Known rows, with every way that one mark hangs from another
P[F T]: [ 39.9 -29.3 -14.3 -29.1 -13.1  -8.6  -2.6 -28.1 -32.0  -4.6  11.8  33.8
   7.3  37.9  36.4  28.0  17.0]
F[H P[T[L[Z]]]]: [ 64.3  10.3 -31.9 -30.8  32.6  -1.3   0.0 -21.0 -23.9 -12.0  17.6  39.0
  11.0  49.4  29.4  -6.9 -16.1]
G[Z[L[T[P[F]]]]]: [-30.8 -17.2  36.8  -2.9  10.0  -1.3   8.3   4.1   2.5 -23.1  -7.8 -34.6
  -0.3 -10.6   4.3  -7.6   1.6]
L[T[P[F]]]: [  3.5 -27.9  16.8   9.2 -32.3  36.1 -16.0 -18.8   1.1  -8.1  -2.2  -9.9
   6.8  -4.3  13.8   8.7  13.2]
Z[G H L]: [-76.0  43.9  10.9 -21.2  77.9 -85.9  31.1  39.8  13.0 -33.9  -1.4 -24.3
 -14.9  -6.0 -47.0 -41.4 -15.1]
L[Z[H]]: [-43.4  21.6   7.7   5.7  17.7 -25.3  11.8  59.5  17.4  10.9   2.9  -5.3
 -12.4 -29.1 -32.7   4.9  -9.0]
T[L[Z] P]: [ 17.6   5.2  -0.1  36.8 -56.9  42.0 -13.5 -21.2  10.9  33.5 -19.9   9.1
   1.3 -28.7   0.1  13.3   8.3]
L[Z]: [-15.8  -6.8  10.2  -0.1  10.8 -18.4   3.8  32.5  17.2  14.6  -2.5  -7.6
  -8.4 -20.1 -26.6  13.7  -3.6]
T[L[Z[G H]] P[F]]: [  1.1  15.4 -18.8  29.6 -55.7  28.0  -5.5  -8.2   3.1  36.6  -5.7  17.1
  -1.4 -22.8  -8.6  12.4   7.5]
G[Z]: [-32.3  -8.7  25.9 -19.1  17.8 -26.2  16.9  21.8  -5.6 -20.4   5.7 -12.8
  -2.6 -13.8  14.6   2.1  -0.6]
T[L[Z] P[F]]: [ 30.5 -12.4 -15.7  30.5 -71.5  51.9 -14.3 -30.5   0.5  37.9 -10.6  22.7
   3.7 -17.3   5.2  25.0  13.6]
F[H P[T[L]]]: [ 67.2   9.4 -33.3 -37.8  34.6  -3.5   1.1 -31.8 -30.5 -23.7  20.3  44.6
  13.6  56.9  40.9 -10.5 -13.8]
F[P[T[L[Z[H]]]]]: [ 29.3  30.1 -21.3 -21.7   8.2 -11.5  -3.2 -19.9 -10.9  -7.4   0.6  32.2
  10.0  35.6  -6.0   1.5 -10.1]
T[L P]: [ 23.0   3.3  -3.2  22.7 -50.9  35.9 -10.5 -41.9  -2.7  10.4 -14.7  19.3
   5.5 -13.7  23.4   6.7  12.5]
F[H]: [ 13.1 -16.9  -6.0 -27.2  46.6 -18.2  15.5  13.9 -15.7 -23.7  24.6  14.6
  -2.8   9.6  38.5  -8.6  -5.9]
F[H P]: [ 36.0   4.1 -25.1 -48.5  57.8 -14.7  14.5  -6.2 -22.7 -35.0  34.3  37.9
   7.2  41.9  21.0 -21.7 -20.9]
L[T[P[F]] Z[G H]]: [-45.7  13.6  16.1  29.2 -18.7  11.5  -8.3  42.7  24.6  23.4  -1.9 -32.4
  -7.9 -33.1 -39.8   1.6  -1.6]
F[H P[T[L[Z[G]]]]]: [ 57.6  14.7 -33.0 -34.5  40.2 -13.4   1.8 -18.5 -21.5 -10.5  18.4  34.7
   9.6  48.8  20.8 -11.3 -17.7]

Rows
[ 58.3 -26.0 -35.9 -12.6 -11.1   2.1  -7.1 -22.3 -26.7  17.7   9.4  28.4
   5.6  34.4  40.9  26.9   8.8]
P[F[H] T[L[Z[G]]]]
[-29.4  -8.5  21.6  -9.1  31.7 -30.1   2.8 -13.5  16.2 -21.5 -13.6 -40.1
  -3.6   3.1 -33.4 -25.2  -0.3]
Z[G L[T[P[F]]]]
[ 31.3  -7.9 -23.0  22.4 -46.9  37.3  -8.0 -21.1  -3.0  36.4   0.5  19.0
   0.6 -12.2  10.1  12.1   7.1]
T[L[Z[G]] P[F[H]]]
[ -4.0 -24.1  20.7  30.8 -40.1  44.1 -20.3  10.9  21.1  25.4  -9.5 -24.8
  -0.6 -24.4 -17.6  18.8   7.0]
L[T[P[F]] Z]
[ 25.4 -19.8  -4.8  -6.0 -21.1  28.3   5.4 -17.2 -24.4  -0.9  23.2  33.6
   1.9   2.1  37.5   1.4  10.2]
T[P[F[H]]]
[ 40.9 -14.4 -21.4  28.1 -57.6  56.7 -10.7 -25.1  -5.8  35.1  -0.8  25.3
   3.4 -12.5  22.2  17.9   9.2]
T[L[Z] P[F[H]]]
[-53.9  25.3  26.9  33.8  -8.5   3.0  -7.7  49.9  31.9  20.3  -8.2 -41.7
  -9.6 -40.9 -43.1  -6.3  -5.0]
L[T[P] Z[G H]]
[ 69.1 -32.9 -35.7 -19.1 -15.6  12.0  -6.7 -39.7 -37.8   0.8  12.5  40.4
  10.6  44.6  65.0  26.2  13.5]
P[F[H] T[L]]
[-21.8 -10.4  17.3 -10.6  41.5 -27.9   5.0  -9.7  11.4 -23.1  -6.6 -37.0
  -4.3   6.4 -22.6 -30.4  -3.1]
Z[G L[T[P[F[H]]]]]
[ 22.0  35.5 -22.4 -25.4  15.1 -24.7  -1.3 -16.8  -9.1  -7.6   1.9  28.1
   9.1  36.6 -14.8  -3.4 -11.7]
F[P[T[L[Z[G H]]]]]
[-12.2  15.0 -12.8  16.8 -12.7  -4.1  -2.0  13.0  16.1  15.4 -15.7   1.4
  -2.9 -19.7 -12.8  14.1  -1.9]
T[L[Z[H]]]
[-31.2   3.0  18.8  37.0 -33.4  38.7 -12.1  38.5  20.6  22.1  -3.8 -23.1
  -4.5 -33.1 -23.5  10.4   1.9]
L[T[P[F]] Z[H]]
[-23.2 -19.9  32.6  -4.8  19.7   2.5  11.0   8.1  -2.2 -24.8  -0.8 -31.2
  -0.8  -6.9  15.7 -12.0  -1.4]
G[Z[L[T[P[F[H]]]]]]
[ -1.6 -23.0  20.5   0.7  20.9  11.5  -0.8 -17.5   6.3 -25.8  -9.5 -23.5
   0.3   6.0   1.9 -17.3   1.7]
Z[L[T[P[F[H]]]]]
[ 30.3  -7.0 -28.4  -5.5 -27.6  -6.7  -7.9 -17.7 -17.0  20.1  -1.7  24.2
   4.5  23.9  14.7  31.7  12.2]
P[F T[L[Z[G H]]]]
[ 54.3 -28.0 -28.0 -14.9 -35.1   5.5 -11.5 -48.0 -28.8   4.9  -1.6  34.8
  11.7  37.8  41.9  35.5  19.4]
P[F T[L]]
[-57.0  30.4   5.4  -2.4  32.1 -53.1  16.1  64.7  20.5  12.7   4.8 -14.9
 -15.9 -29.5 -48.5  -3.5 -11.8]
L[Z[G H]]
[-11.2  32.7  -3.5  35.6 -41.7  17.1  -5.0   2.2  13.1  31.7 -15.0   4.0
  -4.0 -34.4 -14.7   1.7   2.6]
T[L[Z[G H]] P]
[-74.4  40.7  26.0   3.3  49.5 -46.6  14.5  29.5  21.2 -28.8 -10.7 -43.3
 -10.6 -13.9 -43.6 -42.8 -10.3]
Z[G H L[T[P]]]
[ -8.3 -20.7  25.1   2.3  10.9   7.7  -3.1 -21.3  10.5 -24.2 -16.1 -25.8
   1.5   2.4  -9.9 -13.2   4.5]
Z[L[T[P[F]]]]
[ 10.9 -29.7  12.7   7.9 -22.6  39.9 -13.5 -15.1  -3.3 -10.0   4.8  -7.1
   6.2  -0.9  25.6   4.1  10.3]
L[T[P[F[H]]]]
[-65.3  21.6  31.2 -11.5  44.2 -41.5  28.4  42.6   2.0 -32.4  -0.7 -24.9
  -8.6 -17.8  -6.1 -19.9  -9.3]
G[Z[H L]]
[-79.2  35.8  20.7  -8.8  68.2 -65.7  17.2  37.1  23.6 -36.6 -10.0 -47.2
 -11.0  -7.1 -48.0 -40.6 -13.4]
Z[G H L[T]]
[-11.2 -16.9  14.3  21.3 -15.3  20.7 -14.1  20.4  20.1  25.1  -0.4 -32.3
  -4.7 -21.3 -23.4   5.4   0.9]
L[T[P[F[H]]] Z[G]]
